Each row was made from one small tree. The marks that hang from a mark follow it in brackets, in alphabetical order. Every link used is in the known rows. Write each row's tree.
Known rows
V{N{J K X}}: [-23.5 -12.3  -5.9  20.0 -23.9  -3.1 -10.4  -1.7  -1.1  14.6  -6.2   9.1
  32.3 -15.7  -4.0  11.3 -11.6  14.3   3.3  12.6  -4.9 -61.6  19.3  17.0
 -17.1  34.7  25.9  18.8  -5.3]
V{N{J}}: [ -5.0  -9.6 -10.9  -2.3 -17.4  -1.5 -10.8  -0.5   9.7  -4.8  -9.1  -3.5
  27.9 -19.4  -5.0  11.7  -7.9   7.4 -12.0   8.8   0.6 -50.9   1.9   0.6
 -12.2  -2.8 -11.4  11.0   0.2]
K{U{D H L}}: [  9.2  -4.0  -3.2  -7.2  18.1   1.2   9.7 -16.5  30.0   3.4   1.9 -33.2
  -8.0  -5.7   2.1  34.3  -1.2   1.3 -23.2  -7.6   5.0 -23.0  -4.1 -29.7
   4.5   9.6 -31.0  12.6  -7.1]
D{U{H L}}: [  1.2  -6.6   0.4 -26.4  13.5   7.9 -33.8 -16.4  15.0   6.5  -7.1 -23.6
 -12.9 -10.2   3.5  37.2   2.4  11.3 -17.7   5.1   1.1  -8.0  -7.7 -12.2
  -5.9 -27.2 -12.2   5.5  11.9]
T{N{V}}: [ 13.7  -1.4   4.3  -6.4 -10.2   2.5   6.3  -6.4  -6.2  -0.9  -5.1  56.9
  20.8  -7.6   4.4  -2.9  -5.3  -3.7 -16.6  16.4   2.7 -26.2   5.3  -8.2
 -18.8 -27.7 -24.0   2.2   3.7]
V{N{G J K X}}: [-22.1 -19.8 -13.0  12.7 -12.9  -4.3  -5.4  -2.3   6.9  25.4  -3.1  26.4
  42.4  -9.2 -11.2   2.2  -8.8  17.8   2.0  16.9  -0.7 -66.3  20.5  33.0
 -12.8  37.7  30.0  32.1 -12.9]
V{N{G J K{U{H}} X}}: [-20.2 -20.3  -0.8  11.6  -9.2  -3.3  -1.0  -4.5  -3.0  32.3   3.6   9.9
  32.0 -13.3 -11.5  -1.3 -14.9  25.6  -3.4  24.4   1.1 -80.8  23.0  17.1
 -10.2  39.4  20.0  38.7 -21.3]
N{K}: [  4.9  -4.6 -13.2   5.5  -9.8  -0.7 -10.0  -3.1  -7.4   8.0  -8.0  21.5
  16.4 -16.4   2.2  12.9  -4.1  -7.8  -8.3  -8.0  -2.3 -21.4   7.3  -4.8
 -13.6  12.1  12.1   5.7   5.8]
U{D}: [ 11.9  -2.3  -8.6  -3.8   8.1   2.3   4.8  -7.9  22.2  -7.1  -6.9  -7.9
   3.6  -2.7   3.2  22.0  -2.5 -14.9 -14.8  -3.5   0.1 -18.7  -9.9 -16.1
  -3.7  24.2 -21.0   1.1  -4.5]
A{G{N{K{U} V X}}}: [-11.9 -12.2  24.8  20.2  -6.2   1.1  29.8  -9.2 -16.2  14.6   4.6  61.1
  21.4   5.9  -3.8   2.7 -10.1  -1.9  -3.4  34.9   3.6 -48.6  22.0   7.2
 -29.7   9.9  10.7  18.5  -7.5]
H{U{D}}: [  6.7 -10.4  -3.8  -6.0  11.0   0.3  -0.1  -8.3  13.6  -6.6  -6.9 -15.8
  21.6  -6.7  12.2  31.3  -5.6 -10.6 -26.6   4.2  -0.1 -18.7  -2.2 -23.6
  -5.0  18.3 -17.0   9.8  -2.4]
A{G{N{K V X}}}: [-14.2  -7.4  12.8  16.8  -7.1   2.9  17.2  -8.4 -11.2  10.5   2.7  71.2
  19.9   6.8  -1.5   4.8  -4.6   0.1   3.3  19.6   1.6 -47.4  19.4  18.4
 -30.1  -1.1  19.1  12.1  -1.5]
G{N{V}}: [  2.0  -3.5   5.9  -8.5 -10.3   2.7  17.6  -5.4   0.0  -0.4  -6.9  42.8
   8.3  -8.2  -6.4  -4.0  -2.4  -9.4  -4.3   8.9   5.0 -28.0   2.3 -10.2
 -18.3 -27.1 -13.6  -1.6   7.8]
A{G}: [ 10.3  -2.6  -4.0  -3.5   7.0   4.8 -11.7  -7.1   0.6  -9.7  -3.0  34.6
  19.9  -1.8   5.6  17.7  -2.3 -10.8 -18.9   5.5   3.8 -26.7  -5.3   0.1
 -21.2  -1.8  -4.9   8.8   4.0]
G{N{J K{U} V X}}: [-20.3 -14.7  18.8  14.8 -24.9  -5.6  27.7  -6.3 -13.2  31.4   3.5  40.8
  23.6  -9.3 -13.6  -7.7 -16.8   6.5   3.4  22.9   2.7 -51.8  26.6   1.8
 -18.5  25.8   6.1  14.5  -9.9]
W{U{D}}: [ -0.2 -14.1  -3.3   3.2  14.0   1.2  10.1 -10.2  21.7 -15.7  -7.6 -11.8
  11.5  -7.6  15.6  25.7  -9.0  -8.0 -22.6   8.8   3.1 -18.0  -3.4 -11.0
  11.0  27.6 -41.8  -0.1  -0.2]
K{U}: [ 12.0  -6.7   6.2  -3.5  -0.8   0.3  -3.2  -3.8  -1.9   3.5  -6.5  -0.9
  15.8 -15.1  -2.9   8.8 -12.2 -11.5 -19.9  16.2   3.8 -20.2  -2.8 -22.8
 -14.2  18.1 -14.7  10.6  -0.7]
T{N{G J K V X}}: [-11.4 -14.7   0.1   6.9 -16.3  -4.6  13.4  -7.4 -11.0  37.1   3.5  81.6
  44.4  -3.2  -6.4 -14.0 -10.7  17.0  -3.5  16.4   2.7 -50.2  26.8  29.2
 -14.9  20.2  12.9  21.7 -14.2]
A{G{N}}: [ 15.1  -4.5   3.8   2.3   5.8   5.3  12.7  -7.4  -2.6 -10.7  -3.7  31.7
  10.5  -8.4  -5.9  14.1   7.0  -6.5 -12.9   9.2   6.9 -28.8  -0.1  -0.4
 -22.0 -24.0   7.7   2.3   4.8]
V{N}: [  0.7  -4.7  -7.6   0.9  -8.3   2.3  -9.4  -0.4   8.3 -13.7 -12.5   2.9
  18.6 -11.4  -0.4  13.5  -3.7  -1.7 -12.2  14.3  -0.5 -42.8  -0.1  -5.2
 -17.6  -8.5  -6.0  10.6   4.8]

Which tree is each row?
[-17.7  -8.0  -3.3  21.6 -13.3   1.2  -9.7  -1.2  -2.4   5.8  -9.4   4.8
  24.6  -8.4   0.9  15.4  -8.2   7.4   4.0  18.4  -5.5 -53.9  16.8  11.8
 -21.3  26.2  30.9  18.6  -0.2]  V{N{K X}}
[  6.6   0.5 -15.3 -11.2  17.3   3.8  -1.8 -16.6  33.6  -2.1  -0.9 -25.2
 -10.1  -5.5   5.5  35.6   5.4   0.6 -14.9 -23.6   3.5 -18.0  -6.9 -19.6
   4.3  -2.1 -21.6   4.4  -1.3]  U{D H L}
[-23.6 -25.5  -7.3  12.6  -7.2  -9.0   8.3  -7.8  16.1  32.7   0.8  -0.6
  39.1  -6.2 -17.2  18.6  -9.0  25.6  -9.5  20.8   6.2 -60.8  26.1  23.5
  -7.2  34.4  24.7  40.1 -15.6]  V{N{G J K{U{L}} X}}
[-17.4  -8.7   3.8   8.5 -15.1   1.2 -13.7  -1.9   8.6   2.2  -7.7  -5.8
  28.6  -8.3  -3.2  10.2 -12.2  10.9   0.0  21.4  -1.0 -58.9   7.4   8.8
 -17.2  27.2   5.7  19.3  -3.3]  V{N{J X}}
[ -3.5  -6.9  16.3  20.7  -3.9   3.9  15.7  -6.6 -20.2  23.3  -0.2  -1.6
   0.4 -18.6  -9.8   3.0  -6.2  10.4   3.7  15.1   1.3 -45.5  19.0 -14.1
 -15.5  20.8  32.5  10.0  -3.6]  G{N{K{U{H}} X}}
[-22.0 -15.5  -5.9   0.7 -14.1  -4.3  -4.4  -7.1  -0.2  38.0   4.5  68.7
  41.0   1.4  -7.2 -13.0 -15.8   6.1   2.4   8.6   1.0 -50.1  19.6  28.0
 -11.4  42.6   8.8  25.2 -11.9]  N{G J K V X}
[-11.7 -20.3   0.2  11.5  -6.4  -5.8   4.4  -6.1  -6.3  39.9   1.6  26.8
  35.8  -7.6 -12.4  -2.4 -17.2   9.6  -7.2  18.4   3.1 -46.1  18.8  14.7
  -9.7  66.2  21.9  28.5 -17.0]  N{G J K{U} X}
[-21.0 -17.6   1.4   3.0   0.0  -4.2  17.2 -13.0  11.6  40.1  14.3  40.7
  25.0   7.9  -5.0  -4.2 -19.4   8.0  -4.4  12.8   0.7 -63.7  17.2   8.5
  -0.8  59.6 -14.2  30.0 -30.9]  N{G J K{U{D H}} V X}
[-10.1  -1.4  17.7   3.7  -7.3   6.4  15.8  -6.9  -0.4   6.9  -5.4  36.4
   9.2   1.9  -5.5  -9.1  -6.4  -4.4   7.5  20.1   3.1 -35.8   7.9  -2.3
 -22.4   1.5   3.4   4.7   3.9]  G{N{V X}}
[ -1.2 -12.2   8.3   6.2 -17.6  -3.8  31.2  -4.6 -14.4  15.5  -2.0  47.0
  14.4 -14.3  -7.8  -2.7  -8.8  -6.1  -8.6  16.9   3.8 -33.1  17.5 -12.5
 -19.0  -9.9  -4.7   7.6  -2.7]  G{N{K{U} V}}
[-19.7 -20.8  -3.9  15.8  -0.2  -3.5  16.7  -8.6  15.7  28.6   7.4  -6.8
  25.0  -4.5  -9.1  13.1 -12.5  21.4  -5.9  20.1  -0.9 -81.9  18.7  13.6
  -0.6  57.5   7.2  38.9 -30.5]  V{N{G J K{U{D H}} X}}
[-15.9 -20.0   1.3  17.4  -3.5  -3.2   8.5  -2.3  -0.6  18.7  -5.5  14.0
  33.5  -3.8  -8.8   3.5 -10.8  10.6  -6.3  39.4   1.0 -62.3  21.1  17.5
 -18.1  42.7  28.7  37.5 -14.7]  V{N{G K{U} X}}
[-18.5 -11.5   1.7 -10.6  -5.6  -0.6  -5.4  -7.2  11.3  25.3   2.0  57.6
  37.7   8.9  -7.7 -15.6 -16.5   1.9  -1.2  17.8   4.6 -46.9   6.0  19.7
 -11.3  36.1  -6.8  21.9 -11.0]  N{G J V X}
[ -8.9 -11.3  -3.6   1.8 -27.0  -5.7  14.3  -4.9  -8.3  19.7  -1.9  55.3
  23.1 -20.0 -10.0  -3.1  -5.0   2.1  -1.1  -4.7   2.4 -39.5  19.6   3.8
 -14.0 -14.5  -4.0   0.9   0.6]  G{N{J K V}}
[-16.7 -15.2  -9.6  14.3  -4.0  -0.5  -1.6  -2.0   5.4  14.0  -6.9  23.3
  32.8  -2.7  -6.6   3.9  -4.6  11.2   2.4  23.7  -1.8 -58.8  17.9  27.8
 -18.2  30.1  38.0  31.5  -7.0]  V{N{G K X}}
[ -6.0 -12.2  12.4  23.8  -4.1  -1.2  33.7 -10.8   0.9  28.6   6.9 -15.7
   1.4 -14.3 -11.2  11.1  -7.5  15.5   0.5   4.4   0.5 -54.7  18.0 -10.5
  -2.5  46.5  10.2  11.4 -20.5]  G{N{J K{U{D H}} X}}
[-25.2 -21.1  -7.0   7.8  -4.6  -5.1  -0.6 -11.5  11.6  35.4   5.9  -5.1
  29.0  -9.4 -12.8  14.2  -7.3  33.3  -7.6  13.0   5.2 -70.5  25.7  19.1
  -5.3  24.6  20.6  39.5 -16.4]  V{N{G J K{U{H L}} X}}
[ -6.7 -12.4   8.1   0.2 -23.7  -4.2  19.8  -6.7 -17.3  30.3   6.8  42.2
  11.4 -24.2 -10.8  -6.0 -11.7   9.2  -5.7   4.9   4.3 -53.8  20.8 -12.1
 -11.4 -12.1 -16.2   7.6  -6.9]  G{N{J K{U{H}} V}}
[  2.5 -12.1  -7.2   8.9 -21.6  -4.3  11.4  -2.6 -10.5  19.4  -5.6  21.1
  16.8 -31.1 -13.6   5.5   0.1   4.6  -2.6  -9.3   2.4 -33.5  15.0   0.8
 -10.6  -0.6  17.7   0.1   1.1]  G{N{J K}}
[-21.2 -16.2  13.0  12.1 -19.5  -7.4  29.9 -13.0   0.0  33.7   3.6  25.4
  22.6  -6.5 -14.6   7.8 -10.8  13.9  -0.7  11.3   7.2 -41.2  28.5   2.0
 -10.9  11.8   4.1  16.6  -6.5]  G{N{J K{U{L}} V X}}
[-21.0 -21.2  -5.9  14.0   1.7  -4.9  10.9  -8.6  15.0  20.9  -3.9  -2.4
  29.9   0.7 -10.5  20.2  -5.5  18.5  -9.1  28.0   4.5 -51.2  21.9  18.4
 -11.7  26.9  28.3  40.5 -11.2]  V{N{G K{U{L}} X}}
[ 19.7 -11.8  -7.3  -9.3  -4.3  -2.0   7.3  -7.1   0.5  15.4  -2.6  41.9
  34.5 -20.8 -12.7  -4.5  -0.6  12.0 -20.4  10.1   7.5 -34.0   6.7  11.1
  -8.5  -1.8   1.8  12.6  -8.6]  T{N{G J}}
[-10.7 -10.1  -2.3   4.1   4.5   4.3  -2.0  -3.0  14.7   2.9  -8.1   8.9
  30.6   0.9  -7.3   0.8  -4.9   7.7  -1.4  30.2   2.4 -57.8   5.1  19.1
 -17.1  23.2  20.2  27.9  -6.2]  V{N{G X}}
